(in the rows, 128 means zero)
Known rows, with every step that occurs
B-M-V-P: [116 151  71  99 121 176 139 167 161 160 154 105 148 133 121 124 114 112
  94 155 173 111 128 148 121]
D-P-V: [ 76  96 117 108 136 172 120 150 122  99  76 127  86 120 135 126  99 161
 155 158 198 117 123 147 102]
H-B-M-D: [116 173 100 141  84 175 107 141 136 172 157 110 150 113 141 151 138 119
  71  85 155 124 166 164 130]
P-D-M-V-H-B: [135 102 149 179 156 198 127 170 114 147 127  92 129 182 149 117 137  84
 104 157 146 146 109 130 170]
P-V-H: [110 118 152 140 142 170 136 152 107 105 134 136 127 129 137  85 121 121
 124 133 115 108 151  91 108]
B-H-V-M-D-P-G: [142 129  96 144  88 189 115 188 117 128  84 127  80 113 110 123 112 119
 132  98 201 115 109 185 121]
B-H-N: [137 146 139 119 104 149 122 135 125 111 108 112 139  94 148 130 151  52
 103  84 147 112 142 128 160]
G-H-B-M-D-P-V: [ 94 166 111  96 104 220  87 162 113 140 111 119 116  85 156 120 121 155
 120 121 204 110 185 190 112]
H-D-M-V-P: [145 129  92 112 139 158 142 151 159 112 103 112 114 159 133 136 108 146
 126 164 202  89 110 175 158]
N-H-B-M-V: [107 136 112 108  73 144 105 147 133 162 166 149 131  84 149 175 140  69
  51 121 138 162  97 148 156]
D-P: [110 116 114 112 127 137 122 142 136 119  83 134  99 114 136 132 105 142
 145 147 163 131 121 154 117]
H-B-M-V-P: [103 136  83 124  97 187 131 157 155 188 134 100 146 120 125 136 144  91
  80 154 146 126 131 155 151]
G-P: [109 144 165 127 145 110 131 128 132 123 134 139 125 130 108 107  92 152
 131 161 151 107 127 116 122]
M-D-P: [135 153  95 122 104 146 110 159 141 114 107 122 108 147 146 140  89 134
 124 113 184 113 150 182  98]
V-P: [125 138 118 122 120 138 138 149 151 130  84 127 119 140 122 114 129 124
 138 148 124 104 136 137 119]
D-M-V-P-G-H: [174  99 104 117 189 181 132 173 114 119 113  88  94 224 125  90 134 163
 161 196 132 108 125 177 131]
V-M-D: [165 173 108 151  96 143 150 158 125 145 131 136 126 138 146 123  91 132
 117  93 142 123 162 148  92]
P-D-M: [119 117 142 139 178 165 124 149 126 116  87 102 108 172 137 135 122 158
 156 152 203 134  95 143 135]
N-H: [127 139 146 106 100  94 112 139 129 107 115 179 106 102 146 153 126 101
 110 114 117 140 102 131 126]
B-H: [129 154 135 126 119 138 103 139 132 130 117 127 126 104 126 109 140  93
 122  91 150 119 127 110 144]
M-V-P: [137 128  93 121 120 152 139 163 152 138 130 104 132 168 121 123 117  93
 116 160 140 111 120 145 126]
G-P-D-M-V-H: [131 133 177 155 195 169 137 179 126 117 150 106 128 197 126  84  73 128
 121 193 196 113 106 109 136]
P-V-M-D: [132 152 111 145 104 177 150 166 111 124 124 127 115 143 147 118  87 152
 129 104 179 110 161 138  73]
B-M-V-P-G-H-D: [165 167  97  85 148 204 111 137 151 121 143  80 127 131  94  99 112 144
 116 188 159  76 147 193 192]
H-V: [109 108 129 120 107 132 130 136 125 133 142 148 142  91 110 149 158 120
 121 123 148 129  90 142 138]
G-P-D-M-V: [115 124 156 138 192 163 128 163 133 120 138  90 118 201 115 122  75 155
 138 200 244 120  83 138 136]
P-G-H-B-M-D: [157 163 117 139 121 201  89 138 108 157 153  85 129 142 125 114 151 142
  99 118 115 118 184 186 155]
H-B-M-V-P-G: [114 102  79 144 121 211 122 153 141 175 127  68 114 170 101 127 146 111
  88 177 128 123 121 171 164]

Rows
[188 142 117 108 147 181 112 133 140 101 120  81 110 167  95  98 116 128
 138 191 127  74 141 190 196] : M-V-P-G-H-D
[188 142 127 140 112 173 135 163  91 133 144 132 120 133 113 110 133 147
 139 120 124 117 144 185 125] : P-G-H-V-M-D
[175 176 132 118  87 148 142 167 103 145 153 163 151  85 138 117 131 131
 131  96 142 121 153 166 110] : G-H-V-M-D
[128 132 158 101 166 183 125 174 129 120  63 133 122 129 119 116 162 152
 181 172 199 108  93 175 147] : G-H-V-P-D-M
[124 140 135 130  86 144 140 160 118 153 112 166 132  45 115 118 150  98
 128  88 163 134  95 113 134] : B-H-V-M
[129 139  94 126  73 154 148 180 127 138 103 160 111  89 138 149  98 138
 128 109 199 129 121 189  93] : H-V-M-D-P
[117 122 157 131  78 107 103 127 120 136  97 176 103  89 149 166 155  81
  95 110  86 155 105 139 155] : N-H-B
[137 107  86 122 150 154 151 175 143 135 112 111 114 190 143 124 121 139
 133 163 175 115 109 153 108] : D-M-V-P
[112 119 147  98  80  98 115 145 125 114 130 197 119  65 127 176 155  91
 105 110 135 141  66 146 135] : N-H-V
[107 114 119 114 101 143 140 156 145 138  99 149 135 102 103 137 159 114
 133 142 144 106 102 152 128] : H-V-P
[136 126 181 147 182 179 158 175 121  97 143  90 141 189 147 106  85  88
 102 186 192 107 122 128 151] : G-P-D-M-V-H-N
[114 168 149 145 120 160 152 167 114 121 130 136 113 144 127  97  51 177
 131 137 203  89 160 125  67] : G-P-V-M-D
[144 134 162 130 119 143 107 118 105 152 117 134 134 100 139 114 166 117
 133 129  79 138 157 143 167] : G-H-B
[150 170  95  96 144 196  91 162 122 118 129  97 101 145 127 106 100 174
 130 141 175 107 174 206 117] : B-M-D-P-G-H
[149 121 102 116 145 147 132 130 135 111 147 111 122 146 139 148 106 152
 116 144 207 112 102 167 164] : H-D-M-V
[156  97  88 131 163 179 135 146 145  99  96  79  84 207 108 127 111 164
 134 190 182  85 101 193 171] : H-D-M-V-P-G
[160 123 115 111 124 177  94 164 108 105 120 117 100 143 111 128 132 149
 147 140 162 106 132 219 132] : M-D-P-G-H-V
[158 130 124 144 130 149 141 160 124 130 186 122 152 151 138  97 115  75
  90 136  95 129 137 108 136] : M-V-H
[149 160 126 120  46 115 138 176 120 130 134 204 119  76 147 170 118  98
  92  76 153 138 101 163 100] : N-H-V-M-D
[ 80 160  78  94 113 204 106 173 137 116 123 111 111 118 145 135  83 167
 113 119 252 100 155 175  72] : B-M-D-P-V
[163 134  96  88 146 210 140 158 126 127 142  66 140 157 127 108 137  95
 104 182 129  98 161 186 159] : B-M-V-P-G-H-N
[150 142 149 134 151 139 138 131 126  99 116 148 121 111 147 103 116 153
 122 125 139  99 140 129 157] : V-H-D-M
[ 89 102 116 118 124 174 153 162 112 119  57 146  78  97 143 115  80 175
 167 158 194 132 127 136  83] : D-P-V-M
[131 189  89 117 105 161 117 152 142 146 172 114 153 126 138 136 110 136
  85  88 181 110 163 156 104] : B-M-D
[134 150 141 118 119 146 123 133 144  92  88 151 111  78 134 104  87 124
 121 142 139  97 148 148 163] : V-H-D-P
[118 143  83 104 126 165 130 148 141 155 196 104 157 122 128 135 114 117
  84 138 177 137 119 136 129] : B-M-V
[102 136 158 102  92 144 109 172 155 105  61 164 109  95 109 167 145  73
 125 149 172 119  56 163 152] : N-H-V-P-D
[124 161 142 108 118 166 108 122 114 175 140 132 151  62 138 114 164 132
 113 125 110 140 163 145 162] : G-H-B-M
[116 129 133 132 171 175 133 167 149 120  42 101 101 182 128 121 123 155
 167 172 200 109 104 152 129] : V-P-D-M
[131 151 165 100 135 179 113 161 139 122  79 125 140 105  98 115 159 110
 164 170 161 102 110 166 164] : G-H-V-P-D
[113 114 124 112 141 198  92 132 109 152  89 107  92  99 121 110 144 163
 137 171 128 140 150 187 164] : D-P-G-H-B-M
[145 117 113 128 142 203 101 133 104 169 178  77 133 139 116 114 154 122
  98 166 109 143 140 167 181] : P-G-H-B-M-V
